Known rows, with every way that one mark hangs from another
G{E K}: [ 17  16 -34  36 -23 -46 -45 -48  -4 -19   3  10  22 -37 -21 -19  22 -15
 -21 -24 -13  17 -36]
C{K}: [ 14  64 -36  25  14 -61 -35 -30  19   5   8  -9  -8 -11  -1 -27  26 -23
 -16 -30 -24  -5 -39]
D{V}: [ 32   5 -10  29  -8 -56 -37   2  -7  14  -3   9 -32 -17 -28   4  23 -34
 -18 -35   5 -13  17]
C{K{F G}}: [  6  89 -35  58  -7 -13 -21 -41   5  -6   9 -17 -30 -55 -57 -21  19 -25
 -18 -38  -8  -9 -87]
E{G{K}}: [  6  26  -6  39  29 -46 -45 -51   7  13   9 -18  29 -29 -34   0  -2 -64
 -25 -34 -28 -50 -59]
F{K{C G{E}}}: [ 29  77   8  70 -37 -27  -2 -10 -20 -26  -5  20   7 -58 -92 -20  49  35
 -36 -33 -32 -24 -92]
G{R}: [  9   9 -10  46 -19 -60 -42  -4 -11   9 -29 -16  22 -25  -7  22  20  -7
 -13 -57 -16  -7 -14]
D{R V}: [ 49  -3  11  16 -21 -60 -29 -15  -1  21 -49 -12 -35 -39 -22  15  16 -13
 -20 -42  -1 -45  58]
K{C F}: [-11  49  23  69 -13 -38  17 -10 -10 -10  -8  -6 -24 -58 -69 -18  24  36
 -18 -40  -7  13 -59]
K{C F G{E R{D}}}: [   0   58    7   92  -71  -16   -8  -62  -38  -48  -57  -14   32  -96
 -105    7   48   15  -19  -78   -3  -13  -65]
E{G{K{C F} R{D}}}: [ -5  43  26  86 -21 -47 -40 -96 -15  -8 -43 -55  76 -73 -75  16  38 -59
 -23 -81 -14 -69 -62]
G{E K{F} R{D{V}}}: [ 30  14 -15  78 -77 -49 -73 -94 -24 -30 -65 -28  52 -77 -45  25  57 -78
  -8 -68  33 -19  -2]
P{V{D}}: [ 25  37 -38   6 -41 -60 -29 -11  -9  34  -3  37 -33 -16 -21 -29  23 -10
 -24 -47 -16  14  -4]
E{G{K{C} R{D}}}: [  0  29  14  65 -10 -68 -49 -92 -17  -2 -34 -45  90 -49 -58  11  37 -52
 -33 -80 -28 -80 -38]
E{G{K{C}}}: [  2  28   9  49  19 -48 -27 -58   0   0  15 -15  35 -43 -64 -16  18 -28
 -40 -43 -33 -53 -60]
P{V}: [ 11  23 -46   9 -25 -51 -17  11  -7  14   2  16 -27 -18 -22 -19  22  38
 -18 -32 -16  16  -8]
E{G{K{F} R}}: [  7  25   3  75  -3 -27 -62 -67   3   2 -27 -39  50 -73 -48  28   4 -71
 -14 -56 -12 -47 -79]
K{C F G{R}}: [  -3   42   13   92  -50   -8   -3  -26  -28  -21  -20  -20    1  -87
 -109    7   26   37  -32  -73   -6   -8  -76]
R{D}: [ -7  37  -3  26   3 -78 -14 -19 -26  14 -30 -26  15   3  -6  -4  33 -27
  -3 -44 -17 -25   1]
G{E K{C F} R{D}}: [  2  33   0  89 -76 -52 -37 -98 -29 -44 -56 -33  73 -85 -67  -3  61 -12
 -19 -74   6  -4 -37]
F{K{G{E R{D}}}}: [ 32  69  -6  69 -53 -41 -40 -28 -36 -17 -54 -15  52 -51 -54  18  53 -28
 -14 -51 -23 -48 -66]

Rows
[ 22  60  19  83 -43 -38 -16  -3 -29  -6 -18 -14  28 -56 -88   0  51  34
 -43 -61 -32 -41 -78]  F{K{C G{R}}}
[  39   57   21   85  -57  -56  -29  -25  -43   -5  -42  -26   35  -52
 -101    8   75   -8  -40  -78  -13  -76  -31]  F{K{C G{R{D{V}}}}}
[-11  30  12  87 -57 -63 -27 -79 -31 -13 -43 -57  66 -64 -65   1  58 -10
 -26 -84   5 -27 -27]  G{K{C F} R{D}}
[ 34  61   8  86 -61 -31 -23 -16 -25 -33 -26   7  36 -72 -93   0  54  32
 -38 -56 -31 -27 -89]  F{K{C G{E R}}}
[ -4  18   8  88 -51 -41 -31 -54 -16 -15 -19 -36  39 -73 -68  -1  40  12
 -36 -67   2  -4 -53]  G{K{C F} R}
[ -2  39   8  74  -7 -46 -59 -88 -11   4 -49 -60  71 -62 -45  28  21 -92
  -9 -70 -10 -70 -59]  E{G{K{F} R{D}}}
[ 17  88 -39  73 -51 -23 -50 -84  -9 -31 -44 -29  29 -77 -53   3  47 -52
  -5 -63  -3 -16 -73]  C{K{F G{E R{D}}}}
[ 29  75  13  81 -64 -48 -19 -38 -40 -31 -46 -11  55 -63 -88   2  69  11
 -29 -67 -28 -49 -71]  F{K{C G{E R{D}}}}
[ 26  14  10  67 -24 -68 -65 -91 -18  -5 -38 -40  76 -53 -71  20  48 -75
 -36 -84 -11 -92  -7]  E{G{K{C} R{D{V}}}}
[  5  53 -11  78 -59 -15 -33 -55 -36 -30 -59 -18  27 -82 -69  26  27 -32
   2 -67   5 -14 -62]  K{F G{E R{D}}}
[  10   43    2   95  -68    1   -8  -39  -26  -49  -32    4    9 -107
 -111    7   29   36  -25  -66   -3    8  -85]  K{C F G{E R}}
[ 17  70  18  70 -20 -33   6   6 -25  -3   5  -1   1 -44 -92 -23  44  38
 -45 -39 -39 -37 -84]  F{K{C G}}
[ 34  62 -54  49 -35 -29 -59 -56   2 -25 -16   1  21 -58 -40  -4  32 -29
 -22 -56 -20  -6 -64]  C{K{G{E R}}}
[ -12   59   14   77  -25   -4   19  -15  -25  -18    5   -6  -31  -72
 -115  -17   19   42  -33  -48  -11   -4  -79]  K{C F G}
[ 13  34 -24  50 -50 -38 -45 -46 -37 -21 -50 -11  42 -49 -49  19  30 -26
 -12 -67 -16 -25 -28]  K{G{E R{D}}}
[ 20  92 -46  57 -25  -2 -28 -53   7 -30  -4   3 -23 -73 -58 -21  23 -27
 -11 -31  -7   9 -98]  C{K{F G{E}}}
[ 10  19 -10  64 -66 -76 -45 -96 -30 -36 -45 -23  90 -56 -51  -5  65  -7
 -30 -77 -11 -17 -10]  G{E K{C} R{D}}
[ 12  77 -33  72 -29 -16 -45 -47   0 -10 -18 -31   0 -71 -53   3  28 -28
 -18 -58  -4 -14 -82]  C{K{F G{R}}}
[ 15  15 -23  76 -60 -28 -59 -67  -7 -29 -35 -14  43 -82 -36  14  27 -28
 -11 -50  10  19 -59]  G{E K{F} R}
[   2   59    4   78  -42    2   11  -31  -22  -44   -6   19  -25  -92
 -112  -22   22   40  -26  -43   -8   15  -91]  K{C F G{E}}
[ 34   4 -12  65 -80 -74 -60 -94 -32 -34 -49 -15  72 -62 -64   3  75 -32
 -35 -80  14 -29  21]  G{E K{C} R{D{V}}}
[  6  34   9  46   9 -62 -52 -50 -13  12 -55 -37  59 -30 -21  36  18 -78
  -2 -68 -33 -74 -31]  E{G{R{D}}}
[ 38  30 -21  -6 -52 -64 -24 -26  -6  38 -40  24 -35 -34 -16 -18  17   6
 -26 -48 -24 -10  29]  P{V{D{R}}}
[ 23  22 -28  55 -43 -22 -47 -25 -24 -23 -25  11  19 -55 -51  16  15  -3
 -18 -55 -20   1 -48]  K{G{E R}}
[  0  41   4  60  21 -23 -38 -56   8   5  -2 -28  15 -58 -48   2  -4 -66
 -17 -31 -16 -41 -85]  E{G{K{F}}}
[-11  33   4  71 -21 -39  -6 -43 -10 -12  12 -20   3 -58 -71 -27  30  20
 -35 -44  -2   5 -55]  G{K{C F}}
